What can hang from each mark
j710: j147 j155
j745: j982
j147: j745
j331: j982
j155: j227 j268
j227: j147
j982: j247 j331 j710 j745
j134: j982
j247: j155

Known rows, with every way that one mark hangs from another
[j147 [j745 [j982 j247]]]: [-1 19  2  0  9 -2 -4 -7 -2  8 -2 -2  1  2  2 -5  1  0  2  4 -7  2 -4]
[j710 [j147 [j745 [j982 j247 j331]]]]: [ 1  7 -1  5 -1 -2 -5 -4 -4  7 -3  9  4  6  1  2  5  1  6  3 -6  3 -1]
[j155 j268]: [-2 -1  2 -2 -2  6  6 -4 -2 -1  1 -3  0 -4  2  5 -8  1  2  5  1 -4  0]
[j982 [j247 [j155 j227]] j331 j745]: [ -1  -6   5   4  -3   3   1   7  -3 -13   2   5  -6  -2   0   7   7  -6
  -5  -8   4   5   0]
[j745 [j982 [j710 j147 [j155 j268]]]]: [ -2   4   2  -3 -14   2   4  -6  -5  11  -3   7   6   1  -3  -3   7   4
   5   4  -2  -8   3]
[j227 [j147 [j745 j982]]]: [  4   3  -8  -2   9   1 -14  -1  -5   6   0  -4   9  -2  -1  -1  -6   5
   7   0   0   1  -4]
[j982 j331 j710]: [  1 -14  -8   4  -3   0   0   3  -1   2   4  -3   2   3  -1 -10  -1  -2
  -4   0   0   4   3]
[j134 [j982 j331 j710]]: [  2 -14  -7  -1  -4   0  -3   6   1   6  -1   1   1   3   2   0  -4   3
   2   5  -4   7   2]
[j227 [j147 j745]]: [  4  -5  -8   1  10   0 -14   2   0   0   1  -6   3   0   0   5 -11   2
   3  -1   3   1  -4]
[j745 [j982 j247]]: [ -2  16   0  -4   6   3   2  -5  -2  12  -4  -1   6   0   1 -13   0   4
   6   4  -4  -4   0]
[j155 [j227 [j147 [j745 j982]]] j268]: [-2 13  0  0  4  2 -1 -2  2 -1  6 -3  0 -5  2 22 -1 -2  1  3  0  1 -4]
[j982 j247 j710 j745]: [  0   1   3   1   2  -7  12  -1   1  -6   3  -1  -2   3  -1 -13   1  -4
  -8  -1   0  -2   4]
[j227 j147]: [  4  -9 -10  -3   7   5  -8   5  -1   2  -1  -6   7  -3  -1  -3 -12   6
   7  -3   6  -4   0]
[j982 [j710 j147]]: [  2  -7  -3   3  -5  -5   5  -1   2   5   0  -2   7   5  -3 -19  -2   3
  -1   2  -2  -3   5]
[j331 [j982 j247 j710 j745]]: [  0  -7   3  -2   1  -7  17  -8   4 -10   0   2  -3   0   0 -17   2   1
  -6   3  -2  -3   2]
[j134 [j982 j331 j710 j745]]: [  4 -20  -4  -2  -6  -2   3   9  -5  -1   1   5   0   2   1   1  -1   2
  -2   1  -1   8   2]
[j147 j745]: [ 1  1 -1  2  9 -2 -5 -1  0  2  1 -7 -3  3  2 -2 -7 -1 -2  1 -2  5 -4]
[j982 [j247 j155]]: [-3  4  5  0  2  6 -6 -4  0 -2 -6 -4  1 -3  1 -9 -2 -1  3 -1  0 -4  0]
[j227 [j147 [j745 [j982 j710]]]]: [  4   2  -8   1   6  -3 -11  -4  -3   5   2  -6   9   0  -2  -5  -3   2
   2   0  -2   0  -2]
[j745 [j982 j710]]: [  0   4  -5  -3   0  -1   3  -4  -5  12   1  -7  11  -1  -2 -25   2   4
   0   2  -5  -1   3]
[j745 [j982 j247 j331 [j710 j155]]]: [-1  6 -5  0 -4  2 -3 -1 -1 10 -2  6  0  4 -1 -2 10 -1  3  1 -1 -3  1]

Rows
[ -3  -3   4  -1  -3  -1   5 -15   6  -8  -5  -2   1  -2   0 -20   3   1
  -1   3  -5  -4   1]	[j331 [j982 [j247 j155] j710]]
[  0  -6   4  -5   4  -2  12  -6   1  -9  -3   4  -2  -2   2 -10  -3   4
  -1   2   0  -3  -1]	[j331 [j982 j247 j745]]
[ -3  -3   3   0  -4   9  -4  -2   0  -9   1  -5   1 -10   0  14  -3  -2
   2  -3   5  -3  -1]	[j247 [j155 [j227 j147] j268]]
[ -3  -4  10  -3   0  -1  10  -5   3 -15  -2   2  -5  -6   1  -7   5   1
  -4  -3  -1   1  -1]	[j331 [j982 [j247 [j155 j227]] j745]]
[ 1 -8  5  1 -9 -8 11 12  2 -3  4  5 -6  6 -4 -2  7 -1 -8 -7  5  0  5]	[j982 [j710 j147 [j155 j227]] j745]
[ 2 -9 -1  0 -4 -4  4  5  1 -2 -2  8 -3  4  2  6  1 -1 -1  3 -2  5  2]	[j134 [j982 j247 j331 j710 j745]]
[ -2   5   2   0   1   3  -5   5   6  -3   3   0 -13  -2   1  36  -3  -5
   0  -1   7  -2  -4]	[j710 [j155 [j227 [j147 j745]] j268]]
[  3 -11   0   7  -9  -7  10   3  -2  -6   1  11   0   7  -2  -5   7  -3
  -4  -1   1  -1   5]	[j982 j247 j331 [j710 j147] j745]
[  1   2  -3  -1  -6  -3   4  -5  -5  13  -1  -1  14   2  -3 -26   4   7
   3   3  -6  -3   4]	[j745 [j982 [j710 j147]]]
[ 0 -1 -6 -3  5  4 -7 13  7  3  1 -3 -6 -1 -1 14 -4  0  3 -6 10 -2 -1]	[j710 [j155 [j227 j147]]]
[  1 -12   3   3  -5   6  -3   2  -9 -12  -2   7  -2  -3   0   1   3  -3
  -1  -7   3   1   0]	[j982 [j247 j155] j331 j745]
[ 1  4 -5  2 12 -3 -7  7  7 -2  6 -9 -3  0  1 10 -6 -2 -2 -3  3  5 -3]	[j155 [j227 [j147 j745]]]
[-6  1  8  0 -6  8  2 -3  0 -7  2 -5 -2 -8  1  8  0 -4 -2 -1  1  0  0]	[j247 [j155 j227 j268]]
[  1   2  -3   0   8   0 -11  11   8   1   2  -3 -10   1   0  22  -3  -3
   0  -5   8   2  -4]	[j710 [j155 [j227 [j147 j745]]]]
[ -2  16   5   3   1  -3  -7 -13  -2   3  -1  -4   3   1  -1 -13   8  -4
  -2   3  -9   2  -2]	[j147 [j745 [j982 [j247 j155] j710]]]
[ 0 11 -3  3  6  0 -8 -4 -4  6  0  3  0  3  2  4  3 -2  2  3 -6  6 -4]	[j147 [j745 [j982 j247 j331]]]
[ -5   6  14   1  -5   3  10  -3  -1 -15   1   2  -6  -6   1  11   4  -7
  -5  -3   2  -2   0]	[j982 [j247 [j155 j227 j268]] j745]
[  1   8  -4  -3   6   1 -11   8   3   8   1  -2  -4   0  -1  16   2   0
   3  -4   5   1  -4]	[j710 [j155 [j227 [j147 [j745 j982]]]]]
[ -4   2   6   0 -11   3   7   6   5   2  -1   7  -8   2   0  22   1  -1
   3   1   5  -5   2]	[j710 j147 [j155 j227 j268]]
[ 1  0  4 -2  0 -6  8  2  3 -1 -3  2 -2  3  2 -3 -1  1 -1  5 -3  1  2]	[j134 [j982 j247 j710 j745]]
